Each row comes from the steps of one walk. Every step used is in the known rows, and no mark comes twice. Write the walk behind each row, first mark first.
Known rows:
purud/supekil: [ 11 -29 -28 -18  -8   0  20   4 -30 -16 -10   9  21  14 -26 -24  12   8
 -18   0 -16 -13 -38  34  24  -3 -10 -19]
nopu/supekil: [-17  -8 -54 -14   8  28  17  16  48   2  -7  -7  31   8  -2 -22 -33  41
 -14 -72 -34   8 -11  -7  22 -21  17  -7]
supekil/fadibu: [-43  -5  13  13  44 -14   8   0 -22 -37   2 -11  31  19 -37 -15   9  29
  37 -12  29  -4   4 -36  76 -27 -15  12]
keruk/purud: [  6 -16  -4 -15  24 -39  21 -11  31  -5 -20 -48  28 -29 -40   2   4 -37
 -23 -46  34  29   5 -40  56 -60  16 -24]
finar/supekil/mekedib/keruk: [-12   0 -17  72   0  45  -4  -8  -6   6  12  84   7 -11  10  34  37  14
  50  62   0 -10  60  -8 -71  69 -28  36]
dupopip/keruk: [-40  30  -1   2  -5  26   6  15   9  24   1  40   9  59 -20 -19  29  21
 -28  29  29 -22  38 -22   4   7  12  14]
nopu/keruk: [ 13  20  21  24  -4  -9  -2   9  -4  58 -19   8   6  55  -5  13 -44  14
 -35  -9  16  -1  -6 -24   9 -39  21  13]
soni/supekil: [-13 -19  -3 -15 -31 -25  42  14  39   8   7  31  -9  -4 -53 -24 -48  31
  22 -27   1 -16 -15 -26   0 -35   7 -18]
soni/supekil/purud: [-10 -13   1   6  17 -16  49  25  44 -27  29 -11 -29 -13 -67 -27 -41  24
  16  40  49 -23  -7 -26  -1 -25  15 -27]
supekil/mekedib/keruk: [-32  42  -8  30  -1  22 -31  -9 -46  22   4  51 -27  33   2  36  12   9
  48  47 -19  10  83 -38 -48  48 -25  10]
purud/keruk/mekedib: [-11  66  -8  31  46 -39 -68  47   1 -50  -8 -13 -40  38  25   5 -16 -21
  29 -13   6  30  27 -70  16  21 -22 -31]
mekedib/keruk/purud/supekil/finar: [ 23 -16 -16 -62 -20  16 -46  -7 -30  -5 -25 -25  -5 -15  39   2 -12 -45
 -28  77  -8  31   4  64 -69  50  21 -10]
purud/keruk/mekedib/supekil: [ -4  44 -32  38  41 -14 -45  13  -7 -87 -18 -40 -13  46  67  12   2 -20
  34 -44 -26  21  12 -41  15  61  -2 -49]
mekedib/keruk: [-12  55 -15  25  16  10 -40   8 -13  44 -48  30  12  39 -20  38 -28   9
   5  27   1  11  21 -35 -37   0  26   0]
soni/supekil/purud/keruk: [  4   1   2  10  46 -45   1  51  28 -62   6  -2 -53  26 -49   3 -70  25
  46  60  40 -14  -1 -36  -3   2  13 -63]
keruk/nopu/supekil: [ -4   9 -18 -14  22   8  19 -11  46  50 -16  11  14  23  10  24 -43   4
 -11 -77 -25  46  12 -26  -5 -26 -34  34]
mekedib/supekil/nopu/keruk/purud: [ 48 -23  58  -3 -26 -21  18 -36   2  21  -9 -55  35 -23  40  42  25  -7
 -10 -27 -13  -1 -12  19  48 -25  28  -5]
finar/supekil/nopu: [ 13 -42  27  17  -1 -11  11  34  58  18  15  73  25 -49 -12   7  64  30
  14  25  41 -21 -18   6  38   9  -7  25]
nopu/supekil/mekedib: [-36 -19 -47 -12 -10  42  25  -4  16 -19  42  17  -8   3  20 -21   6  42
  28 -55 -61   7  50  -9  12  25 -35   2]
keruk/purud/supekil: [ 34 -47 -17 -32  -5 -17  37 -26 -16 -38 -18 -51  38 -38 -34 -18  19 -29
 -25 -20  -5   5 -30  40  41 -39  -5 -33]
supekil/nopu/keruk/purud: [ 42   1  80  -9 -20 -44  -6  -3   9  60  -1 -27   5 -32  -3  36   9  -4
 -12   2  21   5   6  -7  49 -67   5  12]
supekil/soni: [-29  12   9 -33  33   0 -38  16  19   5 -31  -7  18 -13 -15 -58  31  33
 -11 -23  56  -3 -61 -27  54  -4  33  18]
mekedib/keruk/purud/supekil: [ 36   7 -15  -4  -5  17 -14 -34 -50 -10 -47 -36  37 -26 -17  25   2 -23
  -6  36 -33   0  -7  45 -36 -17   4 -22]
fadibu/supekil/finar/sidu: [-38 -58 -53 -55 -32 -39   5  11   7 -19  33  26 -47 -12  -5 -28 -29 -88
 -47 -36 -18   9 -38  25 -40  32  47 -25]
mekedib/keruk/purud: [  8  39  -4  13  19  -8 -23 -21   1  22 -50 -33  28 -15 -25  43 -18 -33
   1   7  10  25  31 -36 -22 -39  29 -17]
fadibu/supekil/purud: [-49  -4 -16  -2  47 -20  52  31  -9 -51  19  -8 -19   8 -62  16  -2 -15
 -13   0  33 -32  -3  -4  34 -15  25 -54]
keruk/mekedib/supekil: [-17  25 -34  37  12  17   3 -17   5 -52   2 -52  14  10  47 -19  30 -24
   4 -67 -21  16   4 -33  22  34  -2 -11]
dupopip/supekil/nopu/keruk: [ 47  24   5  20  -9   2  18  -1 -21  70  19  55   2  -1  31  10  25  62
  -4  14  51 -36  -7  45  -7  14   6   5]

Which walk is each row?
[ 45 -26  59  45 -23  -1   4  26  37  63  12  68  24 -19  16  23  26  43
  -4  38  31 -33 -26  21  11  -6  -1  49]
finar/supekil/nopu/keruk
[ 52 -21  44 -34  -8  18 -18 -36 -37  -8 -37 -80  43 -44  11 -47  26  15
 -38  -3  13 -25 -98  75  31 -38  24  22]
nopu/keruk/purud/supekil/soni
[-11  31 -30  58  62  25   7  -9   8 -88  16 -94  -5   0  35 -23  37 -31
  -1  -1  28   6  11 -33  24  43  11 -19]
keruk/mekedib/supekil/purud
[-27  35  -2  -5  -3  57  17 -15  35  57  -2  40  13  56  23  12  -2  23
 -20 -21 -23  12  53  -3 -36  -3 -32  60]
dupopip/keruk/nopu/supekil
[-42 -29  24   3 -11 -15  41   1   0 -42  26   9  11 -10 -58 -29 -31  59
  72 -10   6 -26 -14 -20  38 -40 -19   9]
soni/supekil/fadibu
[ -7  12 -19  14 -27  50 -15 -23 -93 -10   8  47 -18  22   7  17  33  16
  47  75 -65 -15  47  41 -62  69 -47   4]
purud/supekil/mekedib/keruk
[ 37   1  33  12   1 -27  12 -22  10  38 -20 -56  23   4 -14  20 -37 -24
 -42 -31  26  14   0 -26  24 -78  26   0]
nopu/keruk/purud
[-17   4  64 -13 -46 -35  18  34 -32  45  21  59 -29  14 -15  53   2  28
   2 -13 -27 -53 -18  31  26 -34   2  -8]
fadibu/supekil/nopu/keruk
[  1 -45 -49 -37  -9 -29 -30   5  40  14  13   5 -31  -5  12 -53 -29 -83
 -56   3  17  51 -25 -15 -35  37  41   5]
supekil/finar/sidu
[-51  11   0  -3 -17  -5  28 -32 -64 -27  17  13 -23 -29 -19  69  21 -34
  51 -12 -51 -12  78   5 -39   6 -16 -37]
fadibu/supekil/mekedib/keruk/purud
[  8 -19  -5  58   6  30  12 -36   7 -13   9  24  24 -64   5  36  48 -21
  47  39  11   6  66  -5 -54  28 -22  20]
finar/supekil/mekedib/keruk/purud
[ 20 -32  20 -36 -27 -15   0  21 -31   3  11  37   1 -17 -14  -7  57  33
   7  37 -23 -25 -33  52  51  10 -30  -7]
purud/supekil/nopu
[ 11 -58  -7 -27 -20  -4  48 -43 -50 -57  33 -31   0 -42 -10 -16  58 -28
  15   0 -30   5  30  36  31   9 -56 -22]
keruk/purud/supekil/mekedib
[ 44  31  60  22 -56  14 -34  12 -52  18  30  -8 -31 -15  52  -9  42  20
   6  42 -43 -28 -17  57   5   3 -54  35]
purud/supekil/nopu/keruk/mekedib
[ 13 -38 -53 -45  -7   5 -20 -26  64  47  15   5 -25  -5  58 -19 -64 -84
 -50 -47 -31  80 -12   3 -80  30  -6  47]
keruk/nopu/supekil/finar/sidu
[  0 -21  -6 -47   8  20 -25   4 -31 -33 -28 -14  30 -23 -12 -76  54  45
 -13   2  15 -30 -99  55  41  17  10  10]
purud/supekil/soni
[  81  -73  -18  -37  -57   -8  -11  -48  -18    1    8  -66   -8  -38
   39  -44  -37 -104  -85   25  -20   28  -64   83  -58    3   32    9]
nopu/keruk/purud/supekil/finar/sidu
[ 24  -4  82  -8 -79 -26  16  23  19  75  27  54 -33  -4 -17  13 -40  67
  28  21 -14 -40 -17   7  -6 -43  -7  19]
soni/supekil/nopu/keruk
[ -2  49   4  42  45 -30 -27  51  27 -90  31 -38 -79  -4  -8 -15 -48   2
  61  48  28  -6  20 -56 -18  15 -22 -46]
soni/supekil/purud/keruk/mekedib
[  2  52  28  34   5  49 -52 -28 -16 -26 -21 -76  19  -2  91 -50  38  21
  -9 -49   2 -16 -63   6  10  31  35  44]
nopu/keruk/mekedib/supekil/soni
[ -8  -1 -49   3  57  38  24  24  53 -34   9 -48  12  -4 -16 -25 -26  30
 -21  -9  14  -2  -1  -8  23  -9  25 -15]
nopu/supekil/purud
[  0  60 -17  20  21  40 -30 -21  12  76 -48  31  16  37  26  70 -60   5
  10 -25 -49  41  37 -15 -81  -9 -23  43]
mekedib/keruk/nopu/supekil
[-65 -34 -20 -83 -14 -33  10  51   6 -14  23  47 -47  23   7  -3 -21 -25
 -30 -22  10   1  -3  18  -3  38  32 -31]
fadibu/supekil/finar
[-29  46  31   9   5   5   8 -12   9  71  -6  58  -4  76  -7  27  22 -15
 -24  21  40  15  60 -40 -21  -2 -37  55]
dupopip/keruk/nopu
